Known rows, with every way that one mark hangs from another
[q274 [q837 q33]]: [  4   3   1  -5   1   4   4   6  -8 -10  -1 -15   1  11   8   2   1   0
  -2   3   2   0  -4   6  -8   0 -18  -4  -2   5  -6   5   5   0   0  -2
  -1  -2 -15  -1  10  -3  -3 -10]
[q724 [q533 q508]]: [  1   1  -7  11   1   1  -4   0  -5   8  -8   8  -6   5   5  -8   3   3
   0  10   1   3   6  -3   2   2  -6   0  -1  -2  -5  -5  -3  -1  -2   2
  -1 -10   4   5  -4  -8  -5  -3]
[q724 q533 [q837 q274]]: [  5   0 -16  11  -1   1 -11   9 -10  -4   3 -12  -6  15  18   5   8   6
   5  12  -1  -2   5   7  -5   2 -13   3   4   3  -7  -7   6  -3   3   2
 -10 -12 -11  12   6  -2  -6  -7]
[q837 q33 q724]: [  5  -2  -2   5   1   9  -7   4  -8  -9   1 -12  -3   7   8  -5   7   2
  -8   5  -2  -6  -8   6  -3   4 -13   2  -3   3  -7  -2   7   7   7   0
  -5  -3 -10   6   7  -9   6  -4]
[q274 [q837 [q508 q533] q724]]: [ -7   5   1   8  -2   8   1   6  -7 -11 -11  -7   0   8  15  -6  -4   4
   0  -3   2  -7  -7   6 -15  -2 -16   7  -5   6   3  -7  15   2   0  -3
  11   2 -16  -6  -7 -14   3   1]
[q508 [q533 [q724 [q837 q274]]]]: [ -6   3  -8  14  -1   6  -9  11 -12 -10   7 -17  -3  11  16   3   9   0
   2   3   2 -11  -1  10  -6   3 -13  12   5   6  -2  -6  19  -5   9   1
 -17   0 -11  -1   1  -2   3  -4]
[q274 [q837 q724]]: [ -4   3  -3   7   0  15   1   2   2  -8   0 -10   7   9  13   1  -9   4
   0  -1   6   0  -8   1  -8  -5 -15  -2  -1   4   7  -5  12   2  -3  -6
   5  -1 -13   3   2  -9   1  -4]
[q508 [q533 q724]]: [ -4   3   2  12  -2   3  -2   5  -8  -3  -1  -4  -5   0   3  -3   0  -1
   0  -2   0 -11  -3   6   0   6  -7   9  -1   3   6  -1  13  -3  10   1
  -1   7   0  -4  -7  -2   6   2]
[q533 [q508 [q837 q33 q274 q724]]]: [  3   0  -5  12   7   8 -17   6 -11 -16  -3 -21   0  12  12  -8  19  -1
 -11  10   0  -7  -8   5  -9   8 -21   6  12   6 -13  -7   3   5   3   4
 -26 -10  -6  14   7 -18   6  -6]
[q533 q508 [q724 q837]]: [ -6   9  -9  12   4  10  -8   4  -6  -3   2   0  -1  13   8  -2   7   0
  -2   8  12   5  -1   3  -3  -2  -8   8   6   1  -2  -7   7 -10  -5   3
 -15  -6  -4   3  -1  -6  -1  -7]
[q508 q837]: [-1  3  3  4  1 -4 -6 -1 -1 -9 -6 -1  2  1  1  1 -5 -1  0 -5  1 -4  0 -3
 -9  5 -3  3  9  3  6  0  0 -1  1  0 -3 -3  0  3 -4 -1  3  4]
[q903 q33]: [ -2   0   4   1   2   0  -3   0   0 -10   6  -3  -5   1   2  -4   6  -3
   0   3   4  -6   2   2   1   5  -9   1  -6   1  -5   4  -4   2  -2   5
  -5   4  -8   1  10   3  -4   1]
[q724 q533 [q837 q33 q274 q508]]: [ 14  -3 -14   6   0  -3 -14  12 -21  -6  -3 -16 -14  19  19  -2  23   5
   1  21   0  -3   1  11 -11   6 -23   5  -2   3 -20  -9   4  -1   7   6
 -16 -13 -24   9   8  -7  -7 -10]
[q724 [q837 q33 [q508 q533]]]: [  1   5  -2  -1   2  -8  -5   7 -20 -15 -13  -9  -8  15  11  -3   7  -1
  -4   3  -2  -9   4  12 -14   1 -13  12  -4   7 -14  -3   6  -1   1   7
  -3  -4 -20  -6   1  -3  -1  -5]
[q274 [q837 q33 [q724 q533]]]: [  6   0  -9  11   0  13  -6   7 -13  -9  -3 -15  -4  20  20  -4  -3   8
  -2   9  -1  -3  -5   7 -10   2 -29  -4  -5   4   0  -3  13   2   6  -5
   5  -8 -20  11   7 -12  -1 -11]
[q724 q533]: [ 6 -3 -5  9 -3  0 -4  2 -4  5 -3  1 -7  4  6 -2 -3  3  2  6 -2 -1  3  1
  1  4 -6 -2 -2 -2  2 -3  2 -2  6 -1  6 -5 -2  7 -2  0 -3 -1]
[q508 [q837 [q724 q533]]]: [  1  -1  -7  20   2   3 -16  -1  -3  -7  -7  -3  -3  10  10  -5  -7   4
   0   1   0  -7  -3  -2  -9  10 -13   3   5   2  12  -9   8   0   6  -2
   3  -9  -8  14  -6 -10   4   4]
[q837 q33 q274 q508 q724]: [ 12  -6  -5   3   1  10 -13   7 -15  -8  -1 -20  -8   7  12  -9  26   1
  -7  15   1  -7 -12   8  -5   7 -17   7  -2   2 -20  -9   5   8   8   2
 -18  -5 -18   8   7 -16   5  -5]
[q508 [q837 q33 q274]]: [  8  -5   0   2   2  -6 -12   6 -12 -15   1 -22  -1   7   6   2  14  -2
  -4   4  -4 -10  -4   5  -8  12 -15   6   9   6  -9  -1   2   3   9   3
 -20  -6  -8   7   8  -5   4  -4]

Rows
[  1   4   5  -2  -1  -2   4   8 -18 -13 -13 -12  -4   9  10  -6   4   0
  -1   1  -1  -9  -2   8 -16   1 -21   6  -8   8  -9   1   6   2   4   1
   5   3 -19 -10  -1  -8  -2  -4]  [q274 [q837 q33 [q508 q533]]]
[ 10  -1  -9  -3   2  -1 -11   9 -19 -12  -1 -20  -5  13  13   0  24  -1
  -1  14   2  -2  -2   9 -11   1 -18   7   0   4 -24  -6   2   2   2   5
 -22  -9 -23   5   9  -6  -4 -10]  [q724 [q837 q33 q274 q508]]
[  2   1 -17  12   1   3 -10   6 -11  -2  -2  -6  -6  16  18  -2  13   4
   2  16   3   0   6   3  -5  -1 -12   4   6   2 -12  -9   2  -4  -3   5
 -17 -16  -6  10   4  -8  -8 -10]  [q724 [q533 q508] [q837 q274]]
[  5  -1  -9  16  -2   7 -11   1  -7   4  -7   3 -10   7  11 -11   6   7
   2   9   3  -3  -4   1  -5   3 -11   2  -6  -2  -1 -13   4   1   4  -2
   6  -5 -12  10  -7 -13   1   0]  [q837 q508 [q724 q533]]
[  2   4  -9  13   3  16  -7   4 -12  -6  -8 -11  -4  19  20  -9   1   6
  -4  14   4   2  -3   3  -8   0 -29  -2  -2   4  -9  -4   7   0   0  -1
   0 -12 -13  10   5 -16  -3 -13]  [q274 [q837 q33 [q724 [q533 q508]]]]
[ -6   7   4  15  -1  -5  -7   4  -8 -10  -6  -5  -2   3   2  -2  -5  -4
  -1  -7   0 -14  -3   3  -8  11  -9  13   8   6  13  -2  14  -5  11   1
  -6   4  -1  -3 -10  -2  10   5]  [q508 [q533 q724] q837]
[ 10  -4 -13  15   3  13 -16   7 -15  -3  -1 -16 -11  14  18 -13  22   4
  -7  20  -1  -5  -4   8   0   8 -24   2   2   4 -18  -7   5   4   8   3
 -19 -16  -7  16   9 -18   0 -10]  [q837 q33 q274 [q724 [q533 q508]]]
[  0   6   3   5  -2   5   0  11 -20  -9  -9 -14  -6  11   9  -6   5   0
   0   4   4  -9 -10  10 -13   6 -24   9  -7   6  -3  -1  12  -4  12  -1
  -2   6 -20  -9  -4  -7   1  -6]  [q274 [q837 q33 [q508 [q533 q724]]]]
[ -6  -1   0  16   0   2 -13   5  -6 -16  -4 -18   1   5  14  -4   5   1
  -3  -4  -6 -19  -4   6  -9   9 -13  13  10   8   4  -8  14   3  10  -2
  -9  -2  -6   5  -2 -12  10   6]  [q508 q533 [q837 q274 q724]]
[  3   3 -12   8  -2  -3 -10   4 -10  -1  -9   4  -9  15  13  -2   3   6
   4  10   6   2   3   3 -11   0 -10   5  -3   0  -6 -10   2  -6  -2   3
   3  -9 -18   6  -4  -4  -6  -5]  [q724 q533 [q837 q508]]
[  6   4  -5  -4   2  -4  -8   5 -16 -10  -7  -6  -8  15  10   0  11   1
  -3  10   5   2  -2   5 -12   1 -11   8  -3   3 -16  -5   1   0  -2   5
  -9  -7 -19   2   5  -4  -3  -7]  [q724 [q837 q33 q508]]
[  8  -3  -6  17   2   3 -18   3 -14 -12  -7 -12  -7  15  13  -5  -1   3
  -4   7  -2 -12  -4   4 -10  13 -21   4   4   3   1  -6   6   1  10   1
  -3 -12 -12  16   2 -10   6  -4]  [q508 [q837 q33 [q724 q533]]]
[ 15  -8 -11  12  -1   8 -16   9 -19  -3  -3 -17 -16  13  17 -12  26   6
  -3  21  -2  -9  -9  11  -7  10 -24   4  -4   1 -19 -11   5   7  14   2
 -13  -9 -18  13   5 -15   1  -5]  [q837 q33 q274 q508 [q724 q533]]
[ -1   2   5   2   2 -11  -7   4 -16 -18 -11 -12  -2   7   3  -3  -4  -2
  -5  -5  -6 -17   1   7 -11  10 -14  10   4   8   2   2   3   0   9   3
  -4  -1  -4  -5   0  -3   5   1]  [q508 q533 [q837 q33]]
[ -2   4  -5   3   1  -5  -7   9 -14 -11  -5 -11  -5   8  14   1  13   1
   3   4  -1  -7   2  10 -12   1  -8  14   0   5 -11 -11  10   0   0   4
 -11  -2 -16  -5   1  -5  -1  -1]  [q724 [q837 q274 [q508 q533]]]
[  0   3   3   5   0   6  -1   9 -18 -17 -12 -16  -3  14  14  -9   2   2
  -5   2  -1  -9  -6  10 -16   2 -24   7  -7   8  -6  -6  15   4   5  -2
   6   1 -22  -5   0 -14   4  -4]  [q274 [q837 q33 [q508 q533] q724]]
[ -4   3  -3   7   4  -1 -10   4  -3  -6  -3  -7   2   4   3  -5  15  -4
  -2   4   2  -2   1  -2  -6   4  -8   7  14   4  -6  -4  -3   1  -2   3
 -21  -8   4   6  -2  -8   2  -1]  [q533 [q508 [q837 q274]]]
[  4   1  -3  12   7   5 -17   9 -15  -8   1 -20  -5  10   4  -7  24  -3
  -6  12   4  -8  -9   4  -8  12 -22   9  12   3 -11  -2   3  -1   9   5
 -35  -7  -4   9   4 -10   6  -7]  [q533 [q508 [q837 q33 q274]] q724]
[  4   2  -3   3  -1  11  -4   6 -10 -11  -7 -13  -2  15  14  -6   6   5
  -5   7   5  -1 -11   5 -16  -1 -25   2  -6   5  -8  -5   9   3   1  -3
  -1  -2 -24   3   2 -15   1  -7]  [q274 [q837 q33 q508 q724]]
[  0   0 -10  16  -3  14  -4   3  -2  -4  -2  -6   0  14  19  -4 -11   8
   3   5   1   0  -4   3  -9  -2 -20  -5  -3   2  10  -7  13  -1   1  -8
  11  -6 -14  10  -1  -9  -1  -6]  [q274 [q837 [q724 q533]]]
[  2  -1   3   5   2  -9 -10   8 -18 -17  -5 -25  -3   6   8  -2  10  -3
  -3   0  -9 -20  -1  11 -10  12 -17  12   8   8  -8   1   6   3  13   4
 -17  -4  -7   0   5  -4   5  -1]  [q508 q533 [q837 q33 q274]]
[  4   2   5  -1   1  -9  -1   6 -17  -7 -12  -6  -9   4   2  -9   8   0
  -6   3  -4 -11  -1   9  -8   6  -9  10  -7   5 -14  -1   0   3   9   6
   0   3 -10  -6  -1  -4   2   0]  [q837 q33 [q508 q533]]
[ -7   5  -2  13   5   6 -12  -3  -1 -11  -7  -1   4   7   7  -7   0  -1
  -6   0   4  -1  -3  -4  -7   3  -8   7  12   3   3  -7   2  -1  -5   0
  -7  -8   0   8  -7 -16   7   2]  [q533 [q508 [q837 q724]]]
[  3   2 -11  12   0  10 -11   9  -8  -6  13 -17  -2  12  13   5  15   1
   3   9   8   0  -6   7  -4   2 -11   7   5   2  -3  -6  13  -5   4   1
 -24  -3 -12   7   7  -3   2  -7]  [q533 [q724 [q837 q274]]]
[  9  -2  -9  13   4  -4 -16   6 -17  -7  -7 -14 -10  12  11  -9  18   0
  -3  14  -1  -8   2   3  -6  14 -22   5  10   4 -13  -4  -3   0   6   6
 -21 -16  -4  14   4 -10  -2  -8]  [q724 [q533 [q508 [q837 q33 q274]]]]
[  1   1 -10  17   2  12  -7   0  -4   3  -6   5  -6   9  11 -11   3   5
  -4  12   1   1   0  -1   2   3 -10  -1   0   0  -2  -9   3  -1   1   1
   0 -11   0  11  -3 -15   0  -4]  [q837 [q724 [q533 q508]]]
[ -3   7 -15  11   3   2  -8   3  -7  -1  -7   5  -4  16  16  -2  -1   4
   0  12   5   4   9   0  -3  -4 -10   3   3   1  -7  -8   0  -8  -7   3
  -4 -14  -6   7   0  -4  -8  -7]  [q724 [q533 q508] q837]
[  8   0 -12   6   0  -2 -11   7 -17  -8  -3  -9  -9  20  16   2   0   4
  -1  10   0  -3   4  10  -7   2 -18   0  -3   5  -8  -2   4  -5   2   1
  -4 -12 -16   9   9   0  -6 -12]  [q724 q533 [q837 q33]]
[ -5   5 -12  15  -1  16  -5   3  -4  -3  -7   0   0  15  20  -8  -7   7
   1   9   6   4  -1  -2  -7  -4 -21  -4   1   2   2  -8   9  -3  -6  -4
   6 -11  -9   9  -4 -17  -3  -9]  [q274 [q837 [q724 [q533 q508]]]]
[  9   1 -10   7   1   6 -14  13 -20  -8   5 -22  -9  17  13  -2  28  -1
  -1  18   7  -3 -10  12 -10   6 -21  10   1   3 -18  -8   9  -1   8   6
 -28  -4 -24   5   9  -7   2 -10]  [q533 [q724 [q837 q33 q274 q508]]]
[  5   4 -12   9   5  12 -13  11 -18  -9   6 -20  -5  16  14  -2  25  -3
  -5  18   8   0  -6   9  -4   4 -23   8   8   5 -18  -5   9  -5   2   6
 -36  -9 -11   7  11  -9   1 -14]  [q533 q508 [q724 [q837 q33 q274]]]
[  0  -2   0   2   0  -5  -2   8  -8  -3  -6  -7  -7  -2   6  -6  17   1
   2   4  -5 -13  -1   7  -6   5  -6  10  -1   4 -11  -8   4   3   9   4
  -6   0  -8  -5  -3  -7   0   2]  [q837 q274 [q508 q533]]
[  1   6   1  12   5   4 -10   3 -13  -9  -5  -7  -4   7   2  -9  12  -6
  -7   7   8  -5  -8   1  -7  10 -18   9  10   3  -3   0   1  -2   5   4
 -21  -5  -1   6  -1  -8   8  -6]  [q533 [q508 [q837 q33]] q724]
[ -2  -4  -4  11  -1   6  -8   7 -10  -7  -4 -12  -6   3  12  -9  16   3
  -1   4  -5 -12  -7   8  -6   5 -10  10  -1   4  -9 -13  12   4   8   1
  -6   1 -11   1  -3 -15   5   3]  [q837 q274 [q508 q533] q724]
